Each row was made from one path, in order. Every step used is in the known rows, and no mark comes twice. Write each row's path.
Known rows:
tuno vukon: [ 10   2  -6  -9  18 -11   4  -5   2   1  -6   4  -9  -3   2  -8   2   3
  -8  24   5  -7  -8]
perumo kemir: [ 10   2   7   9  13 -33   5 -15 -14 -22   6   2 -15  23  -2  -4   4  -7
   2   6  -4 -20 -10]
fozi perumo: [  7 -11  -3   7  11   4  -7  -1   2  -2 -11   1  13  -7  -6  -8  10  -1
  -2   8  -5  -1 -10]
tilodad fozi perumo: [  7   8  -3  10  13  -9  -5  -2  -2   8  -1   3   0 -14   2  11  -5 -11
  -7   1 -19   8  -9]
kemir perumo nunos tuno vukon: [ 15 -28  32 -23 -14  -4   2   1 -15   1  16   7  24  -7  -7  10  13   3
   1  -3  -7 -12 -24]
tuno kirek: [ 10 -11   6 -26  -7  11   2  -8 -12   3  10  -9   8   1  -8 -12   3   7
   7  26  -1   2 -21]
gupef ritu: [  3   0  -7  -5   3   1 -15  -3   5   0  -2   2  22   9 -18  -6  -1   3
  -4 -12  23  -1   3]
fozi tilodad vukon perumo nunos tuno: [ 15  -8   6 -16 -25  -8 -12  -4 -17  10   1  -3   9 -19   6   7  -8   7
  -8   1   4  24 -15]
kemir perumo nunos tuno: [  9 -29  36 -19 -24   1   0   5 -16   1  19   4  28  -5  -8  13  12   2
   6 -14 -11  -9 -20]
kirek tuno: [  1 -16  12 -15 -21  14 -11   5   2  -7   8   2   1  12   0   8  16  -8
  14  -3 -16  -9 -15]
tuno kirek perumo nunos: [ 10 -31  18 -19  -9   8   4   8 -26  -4  16   0  21   3 -28 -12   8   6
  15  21  -6  -5 -28]
gupef perumo: [ -2 -13  -2  30  -6   3   0  -2  -4   1  10  -8 -16   9   2  -6  -3   4
  -8  19  12  -5  17]
fozi tilodad vukon: [  5  12  -3  -2  -9 -15 -10  -7   0  13  -3 -12 -18  -6  18   2 -17   6
  -9   6  10  28  -2]
vukon tilodad fozi: [ 12  18   3 -15 -15 -11   6 -10   0   7  31  -7 -16  -1  13  13 -20   1
   0   9 -15  16   5]
kemir perumo nunos tuno vukon tilodad fozi: [ 21 -17  33 -31 -21 -11   6  -4 -15   6  33   3  15  -8   0  18   2   3
   1   1 -16  -2 -22]
tilodad vukon perumo nunos tuno kirek: [ 12 -14   8 -26 -26   0   7   0 -26  13  29  -1  28 -16 -17  10   4   9
   3  13 -11  16 -41]
fozi perumo kemir: [ 15 -11   2  16  21 -20  -3 -12  -9 -20  -5   4   1  11  -8 -11  12  -7
   0  13 -10 -17 -17]
kirek tuno vukon: [  8 -14   8 -21  -7   6  -8   0   2  -6   1   6  -6   9   1   2  17  -5
   7  15 -10 -17 -22]
tilodad fozi perumo nunos: [  4  10  -8   5  13  -5  -9   7  -9   2   9   9  13 -24  -6  11  -4 -14
 -12 -13 -30  12 -11]
kemir perumo: [  0 -12  34   8 -14  -7   7  -8   2   8   7 -10   5   9   6   9  10   6
   3  11  -9 -19 -14]
fozi tilodad: [  9   3   0  -4  -4  -3 -17  -9   1   1 -18  -6 -11  -6  16  -6  -9   2
  -9   3  10  13  11]

Which path is each row?
[  7 -10   5 -12 -24  -6   6   6 -20  10  24   3  23 -17 -13  15   3   5
   0  -1 -11  15 -32]
tilodad vukon perumo nunos tuno
[ 24 -34  21 -22 -10 -12   4  13 -28  -2  20  19  10  -4 -19   7  -1  -1
  12  -1  -3   0 -16]
kirek perumo nunos tuno vukon tilodad fozi
[ 35 -25   9 -49 -12  -4   6 -11 -10   2  12  11   1  -2   1   0  -4   9
   8  12  18   8 -11]
nunos tuno vukon tilodad
[ 31 -54  29 -40 -20   7   4   0 -29   5   6   9  17   8 -20  -2   7   7
  27  12  19   1 -28]
nunos tuno kirek perumo
[ 14 -25  13 -17 -23  11  -2   4 -24  -4   8  12  41 -22 -19   7  13   1
   2  -6 -12  -6 -19]
vukon perumo nunos tuno
[ 17  -7   4 -31 -11   5 -12   0  -2  -9  23   6   3  -4  -1   6   9  -8
   3  14 -31  -3 -25]
kirek tuno vukon tilodad fozi perumo nunos
[ 17 -19  19  -9  -8  -8  -5 -13  -9 -15   2   4  -3  16  -3   1  26  -5
   8  30 -19 -36 -35]
kirek tuno vukon perumo kemir
[  9 -19  10 -20 -14  12 -11   3  -7 -10   6   7  16  -4  -9   4  26  -5
   3  17 -25 -22 -32]
kirek tuno vukon perumo nunos
[ 23  -9   0 -46  -7  -4  -2   6 -22  -4  28  17  17 -22  -7   8  -8  -4
  -4 -14  -9  17 -12]
perumo nunos tuno vukon tilodad fozi
[ 12 -20  15 -13 -16   9  -7  -6  -2  -4  -2   3   6   5  -3   3  24  -2
   7  27 -16 -26 -30]
kirek tuno vukon perumo
[ 20 -31  16 -30 -25  17  -1   0 -29  -3  13   8  45 -20 -23   1  14   4
   5   6 -12  -4 -29]
vukon perumo nunos tuno kirek
[ 24  -2   3 -32 -15  -3  -2  -4 -12   0  32   5   9 -15   0  11 -13  -3
   2  -4 -19  24  -6]
vukon tilodad fozi perumo nunos tuno
[ 31 -31  14 -31  -8  -2   3  -9 -17   5  -7  15  15 -11  -6   2  10   6
   6  15  15  -9 -23]
nunos tuno vukon perumo
[ 14  -5   3   0   7  -8   4 -13  -4   5 -11   1   5  -9  -3  -7  10   8
  -8  38  -2 -21 -18]
tuno vukon perumo
[ 21 -13   8 -29 -27  -2 -10  -8 -24  12   7  -7  13 -19   1   1  -7  10
  -4  14   3  25 -25]
fozi tilodad vukon perumo nunos tuno kirek
[ 21  11 -10 -22  11 -13   2  -8  -3   0  20   4  -4 -17   2  -2  -9   0
 -12  24 -16   8 -11]
tuno vukon tilodad fozi perumo nunos
[ 35 -54  33 -36 -14  -9   7  -7 -35  -6  10  10  10  20 -20  -4  10   4
  27  15  16  -9 -34]
nunos tuno kirek perumo kemir
[ 21 -27  33 -32 -24  -4   5  -3 -14   1  28   3  21  -5  -3   8   8   8
   4   3  -9  -6 -22]
kemir perumo nunos tuno vukon tilodad
[ 26 -24  -3 -33   1   7  -8   3 -14 -10  11  15  30 -22 -15  -8   7   0
  -1   2  -7  12 -18]
fozi perumo nunos tuno vukon tilodad
[ 13   7   7   8 -11 -29  -4 -19 -11   3  -3 -12 -15   2  13   1  -6   6
  -9  21   2   7 -15]
fozi tilodad vukon perumo kemir
[ 11 -21   1 -34 -12  10  -7  14 -22 -10  16  19  30 -18 -16   5   2  -6
   2 -32  -4  13  -8]
perumo nunos tuno
[ 17 -29   6 -51 -15  18  -5  10 -28  -8  23  14  35 -16 -22  -1   4  -1
   7 -16  -5  15 -22]
perumo nunos tuno kirek
